Each row was made from one walk, in order. Every step used is in the known rows, and no mark comes twice. Write each row's walk.
(in the rows, 128 means zero)
Known rows:
R/C/B/W: 122, 128, 104, 112, 132, 137, 134, 82, 127, 128, 118, 135, 119, 145, 136, 123, 143, 138, 118, 133, 122, 136, 135, 128, 133, 125, 139, 125, 141, 102
W/B/P/Y: 147, 104, 137, 122, 132, 143, 125, 143, 99, 126, 140, 124, 112, 122, 126, 116, 119, 147, 116, 136, 130, 129, 122, 163, 122, 113, 101, 125, 104, 135
P/Y/G: 133, 122, 108, 164, 116, 118, 116, 140, 102, 143, 134, 123, 115, 122, 113, 119, 110, 127, 145, 108, 122, 130, 128, 132, 123, 127, 131, 138, 132, 135
N/R: 117, 139, 131, 102, 116, 124, 128, 101, 155, 142, 120, 131, 126, 128, 135, 131, 116, 141, 122, 117, 135, 118, 134, 125, 124, 141, 133, 142, 131, 119
P/B: 129, 133, 134, 138, 128, 129, 133, 110, 142, 127, 132, 120, 138, 129, 128, 135, 134, 130, 144, 115, 114, 133, 131, 125, 141, 135, 138, 134, 123, 133
Z/P/B/C/R/N: 102, 160, 143, 113, 115, 115, 126, 127, 105, 117, 174, 139, 152, 135, 121, 147, 136, 136, 124, 126, 111, 151, 126, 92, 134, 155, 144, 131, 141, 126
B/W: 129, 129, 119, 130, 123, 140, 131, 99, 111, 131, 119, 145, 123, 139, 129, 125, 139, 133, 123, 125, 132, 131, 126, 143, 127, 117, 140, 126, 120, 126
Z/P/B/C: 113, 136, 129, 139, 130, 128, 135, 146, 104, 115, 142, 129, 153, 121, 142, 144, 144, 128, 132, 133, 116, 138, 126, 117, 140, 131, 113, 134, 128, 150
R/N: 116, 132, 147, 106, 120, 122, 121, 103, 145, 144, 148, 146, 131, 136, 124, 134, 126, 136, 125, 107, 146, 123, 128, 121, 130, 154, 168, 133, 128, 110
R/C/B/P/Z: 111, 117, 114, 88, 138, 134, 130, 112, 138, 130, 106, 126, 119, 117, 135, 134, 140, 143, 125, 138, 132, 137, 135, 136, 134, 158, 98, 128, 137, 116
C/B/P: 140, 119, 120, 151, 132, 147, 129, 107, 134, 128, 112, 133, 112, 126, 138, 124, 126, 150, 119, 124, 133, 121, 140, 137, 131, 141, 126, 131, 119, 118
C/B/W/Y/N/R: 159, 124, 98, 128, 138, 127, 134, 79, 184, 128, 94, 122, 109, 138, 145, 118, 125, 130, 108, 147, 144, 94, 141, 111, 114, 94, 121, 123, 135, 96
Z/P: 112, 128, 131, 134, 135, 135, 128, 135, 100, 139, 125, 145, 131, 120, 137, 137, 124, 129, 131, 114, 147, 125, 122, 139, 128, 136, 138, 138, 130, 147
W/Y/P/B/C: 143, 136, 147, 170, 118, 118, 138, 166, 146, 110, 125, 117, 150, 128, 136, 135, 140, 112, 130, 151, 113, 126, 133, 92, 134, 120, 121, 114, 120, 134
Z/P/B: 124, 133, 131, 144, 145, 131, 134, 129, 119, 130, 134, 130, 141, 121, 132, 145, 132, 128, 144, 117, 122, 134, 125, 133, 131, 132, 130, 140, 130, 152
Z/P/Y: 127, 129, 117, 121, 131, 136, 121, 153, 89, 146, 128, 128, 123, 119, 118, 131, 116, 133, 125, 109, 135, 129, 120, 145, 124, 131, 122, 141, 126, 156
Z/P/B/W: 131, 136, 110, 144, 150, 139, 140, 113, 108, 126, 132, 139, 136, 131, 127, 143, 143, 131, 137, 133, 116, 142, 125, 145, 121, 110, 125, 133, 127, 152
G/Y/W/B: 129, 108, 151, 125, 144, 131, 132, 129, 104, 121, 152, 131, 138, 135, 119, 120, 129, 91, 144, 120, 125, 127, 119, 144, 131, 115, 162, 114, 133, 129
Z/P/Y/N: 128, 125, 117, 122, 141, 128, 117, 159, 122, 139, 116, 120, 120, 118, 129, 124, 120, 117, 133, 114, 141, 111, 114, 150, 127, 111, 121, 143, 127, 152
Y/P/B: 140, 150, 146, 175, 135, 127, 134, 145, 156, 123, 116, 125, 142, 130, 124, 139, 137, 117, 150, 132, 108, 133, 128, 126, 129, 129, 143, 133, 123, 143
Z/P/Y/N/R: 125, 136, 113, 97, 139, 122, 118, 146, 156, 145, 116, 117, 117, 117, 132, 129, 109, 128, 126, 119, 140, 108, 121, 146, 114, 114, 110, 154, 134, 146
Z/P/B/W/Y: 146, 122, 111, 148, 147, 133, 142, 118, 112, 126, 133, 132, 134, 127, 128, 141, 135, 124, 130, 136, 129, 129, 128, 127, 116, 101, 120, 120, 125, 147
B/P: 121, 120, 135, 127, 124, 140, 127, 122, 136, 131, 125, 137, 119, 122, 139, 126, 126, 142, 128, 117, 138, 123, 130, 150, 128, 139, 128, 133, 110, 130
N/R/C/B: 111, 138, 116, 82, 125, 122, 131, 88, 171, 140, 120, 124, 121, 134, 143, 130, 121, 146, 119, 127, 127, 123, 143, 112, 129, 149, 132, 141, 152, 95
Y/N/R: 118, 135, 130, 104, 126, 118, 123, 107, 190, 135, 108, 124, 123, 127, 148, 125, 121, 125, 132, 122, 142, 101, 129, 129, 126, 122, 132, 145, 131, 115
W/B/P/Y/N: 149, 99, 135, 124, 143, 136, 120, 149, 135, 119, 128, 116, 110, 121, 137, 109, 124, 131, 123, 140, 135, 112, 117, 169, 124, 96, 100, 128, 104, 131
W/Y/G: 135, 106, 125, 181, 117, 112, 124, 127, 117, 137, 130, 134, 121, 122, 133, 121, 110, 115, 146, 115, 144, 113, 134, 108, 121, 124, 142, 122, 135, 118
N/R/C: 92, 138, 130, 62, 116, 115, 127, 101, 172, 143, 133, 129, 127, 130, 143, 132, 121, 137, 128, 118, 132, 126, 133, 126, 125, 147, 135, 144, 143, 107
Y/P: 127, 144, 150, 166, 125, 130, 127, 152, 134, 132, 107, 140, 132, 130, 129, 131, 129, 118, 136, 127, 131, 124, 124, 132, 126, 132, 149, 131, 123, 137
G/Y: 113, 128, 141, 108, 114, 131, 127, 113, 94, 139, 129, 139, 121, 128, 128, 127, 123, 97, 139, 96, 130, 117, 130, 133, 132, 150, 161, 126, 135, 126

Write each row's walk:
139, 128, 145, 146, 128, 122, 131, 162, 126, 135, 88, 131, 134, 116, 120, 137, 131, 108, 131, 143, 147, 122, 125, 114, 120, 134, 116, 113, 127, 144 => W/Y/P/Z
129, 151, 146, 168, 120, 125, 136, 164, 140, 110, 125, 125, 153, 130, 135, 138, 149, 118, 136, 147, 101, 138, 129, 110, 139, 127, 125, 128, 121, 139 => Y/P/B/C
137, 118, 120, 117, 131, 133, 116, 146, 159, 130, 117, 112, 106, 120, 131, 113, 122, 131, 131, 118, 133, 110, 123, 160, 127, 116, 112, 139, 107, 136 => B/P/Y/N
151, 129, 100, 113, 137, 133, 121, 118, 190, 134, 102, 104, 98, 122, 133, 116, 112, 152, 114, 132, 126, 104, 139, 142, 118, 120, 95, 146, 123, 118 => C/B/P/Y/N/R
105, 155, 134, 136, 113, 127, 131, 140, 82, 108, 146, 129, 149, 127, 130, 140, 136, 129, 129, 131, 103, 153, 127, 102, 141, 139, 121, 131, 137, 141 => Z/P/B/C/R
119, 143, 150, 123, 127, 126, 129, 156, 95, 138, 95, 141, 130, 119, 112, 141, 134, 82, 147, 125, 126, 127, 123, 134, 122, 152, 138, 121, 139, 146 => G/Y/P/Z
147, 114, 98, 197, 148, 118, 138, 126, 103, 126, 142, 137, 129, 123, 127, 138, 125, 115, 152, 138, 124, 132, 130, 124, 105, 95, 121, 123, 137, 145 => Z/P/B/W/Y/G
144, 130, 151, 170, 123, 125, 130, 154, 140, 133, 106, 134, 129, 126, 130, 128, 121, 110, 129, 131, 142, 111, 128, 114, 121, 123, 146, 118, 121, 132 => W/Y/P
132, 131, 134, 123, 113, 127, 122, 160, 84, 103, 161, 110, 142, 140, 103, 109, 127, 131, 113, 145, 103, 156, 116, 116, 142, 107, 120, 113, 124, 131 => P/Y/W/B/C/R
159, 108, 91, 204, 132, 126, 133, 96, 103, 129, 115, 138, 110, 136, 129, 118, 121, 126, 129, 137, 134, 118, 142, 107, 115, 104, 134, 112, 140, 105 => C/B/W/Y/G
135, 126, 99, 88, 127, 124, 138, 74, 166, 135, 118, 127, 113, 141, 141, 126, 125, 141, 104, 143, 134, 119, 145, 106, 114, 119, 121, 122, 147, 89 => N/R/C/B/W/Y
139, 113, 131, 126, 129, 130, 126, 166, 107, 110, 155, 109, 147, 134, 116, 114, 135, 130, 116, 146, 116, 144, 115, 133, 141, 98, 112, 116, 117, 137 => P/Y/W/B/C
129, 100, 146, 116, 141, 139, 131, 132, 98, 122, 117, 137, 126, 113, 134, 131, 137, 140, 124, 151, 145, 134, 121, 158, 125, 129, 87, 118, 114, 137 => W/B/P/Z
111, 135, 164, 104, 101, 119, 121, 116, 84, 111, 172, 145, 141, 145, 127, 125, 132, 138, 102, 141, 130, 142, 123, 97, 137, 140, 147, 113, 132, 94 => W/B/C/R/N
114, 131, 156, 129, 99, 130, 126, 127, 62, 103, 146, 137, 138, 138, 136, 117, 133, 134, 108, 147, 121, 143, 123, 107, 145, 125, 125, 113, 126, 112 => W/B/C/R
135, 118, 115, 131, 138, 143, 131, 113, 123, 130, 95, 130, 116, 116, 127, 134, 135, 149, 121, 136, 136, 129, 136, 136, 132, 152, 96, 126, 124, 129 => C/B/P/Z
124, 142, 144, 143, 130, 127, 128, 157, 123, 135, 88, 138, 137, 119, 118, 140, 138, 116, 137, 140, 133, 133, 121, 131, 126, 143, 121, 127, 128, 147 => Y/P/Z
122, 111, 152, 131, 116, 132, 130, 135, 84, 109, 141, 136, 142, 131, 150, 121, 140, 134, 112, 147, 134, 130, 122, 123, 144, 117, 117, 115, 120, 118 => W/B/C
130, 121, 105, 97, 130, 137, 123, 126, 140, 135, 128, 112, 106, 126, 127, 119, 122, 150, 117, 122, 119, 133, 136, 143, 131, 141, 112, 135, 128, 115 => R/C/B/P/Y
136, 121, 121, 116, 120, 140, 121, 141, 128, 138, 129, 121, 109, 120, 118, 121, 117, 146, 122, 114, 127, 127, 128, 157, 125, 134, 111, 136, 107, 141 => B/P/Y
108, 160, 146, 108, 99, 112, 124, 109, 126, 114, 171, 127, 148, 144, 116, 137, 138, 135, 123, 125, 104, 152, 132, 83, 144, 159, 150, 126, 134, 106 => P/B/C/R/N
110, 130, 110, 65, 135, 126, 132, 101, 172, 137, 106, 122, 116, 116, 139, 139, 129, 154, 119, 144, 130, 133, 142, 131, 120, 159, 85, 138, 144, 109 => N/R/C/B/P/Z
142, 110, 127, 135, 160, 135, 127, 170, 98, 128, 151, 121, 140, 125, 109, 125, 120, 129, 130, 134, 132, 140, 109, 158, 121, 96, 123, 127, 125, 161 => Z/P/Y/W/B
126, 120, 116, 86, 133, 109, 128, 95, 211, 133, 108, 109, 115, 130, 156, 120, 117, 123, 120, 134, 145, 94, 141, 98, 127, 122, 125, 131, 151, 84 => W/Y/N/R/C/B
112, 130, 155, 117, 113, 125, 130, 140, 67, 99, 165, 129, 145, 142, 117, 116, 132, 92, 128, 134, 107, 146, 120, 113, 141, 122, 152, 105, 140, 119 => G/Y/W/B/C/R
117, 127, 134, 118, 132, 128, 129, 127, 131, 133, 142, 128, 135, 133, 113, 125, 126, 91, 150, 98, 123, 126, 125, 137, 133, 135, 173, 124, 137, 135 => G/Y/W
107, 151, 148, 105, 103, 119, 116, 96, 121, 137, 153, 146, 127, 143, 110, 130, 119, 136, 123, 105, 134, 137, 128, 105, 131, 164, 177, 130, 135, 102 => C/R/N
153, 115, 102, 192, 131, 115, 137, 105, 125, 123, 138, 125, 125, 131, 124, 128, 129, 115, 151, 135, 116, 130, 136, 115, 115, 98, 129, 117, 131, 125 => P/B/W/Y/G
138, 121, 111, 125, 137, 136, 123, 156, 161, 131, 141, 109, 123, 125, 105, 119, 121, 138, 134, 116, 120, 136, 123, 161, 125, 122, 123, 133, 108, 151 => B/P/Y/W
134, 109, 136, 132, 125, 120, 123, 126, 162, 129, 109, 121, 122, 125, 145, 116, 124, 107, 131, 119, 156, 95, 127, 117, 135, 114, 139, 122, 122, 117 => W/Y/N
143, 116, 120, 135, 121, 135, 133, 102, 116, 131, 119, 138, 120, 136, 129, 122, 130, 125, 115, 129, 145, 119, 130, 124, 122, 108, 136, 112, 118, 122 => B/W/Y
130, 128, 110, 131, 148, 132, 123, 166, 124, 139, 137, 118, 137, 124, 103, 129, 119, 127, 136, 111, 129, 138, 116, 148, 124, 118, 135, 137, 128, 165 => Z/P/Y/W
134, 120, 97, 107, 146, 134, 125, 139, 174, 129, 139, 102, 118, 131, 113, 117, 126, 144, 129, 124, 111, 140, 132, 146, 131, 129, 122, 132, 130, 125 => R/C/B/P/Y/W
118, 118, 129, 110, 128, 137, 128, 130, 124, 134, 108, 135, 123, 111, 127, 135, 135, 138, 130, 128, 139, 132, 127, 149, 128, 149, 98, 128, 116, 141 => B/P/Z
118, 177, 156, 142, 105, 111, 127, 145, 139, 111, 155, 134, 152, 144, 113, 141, 141, 124, 130, 139, 96, 151, 129, 85, 133, 152, 157, 125, 134, 117 => Y/P/B/C/R/N
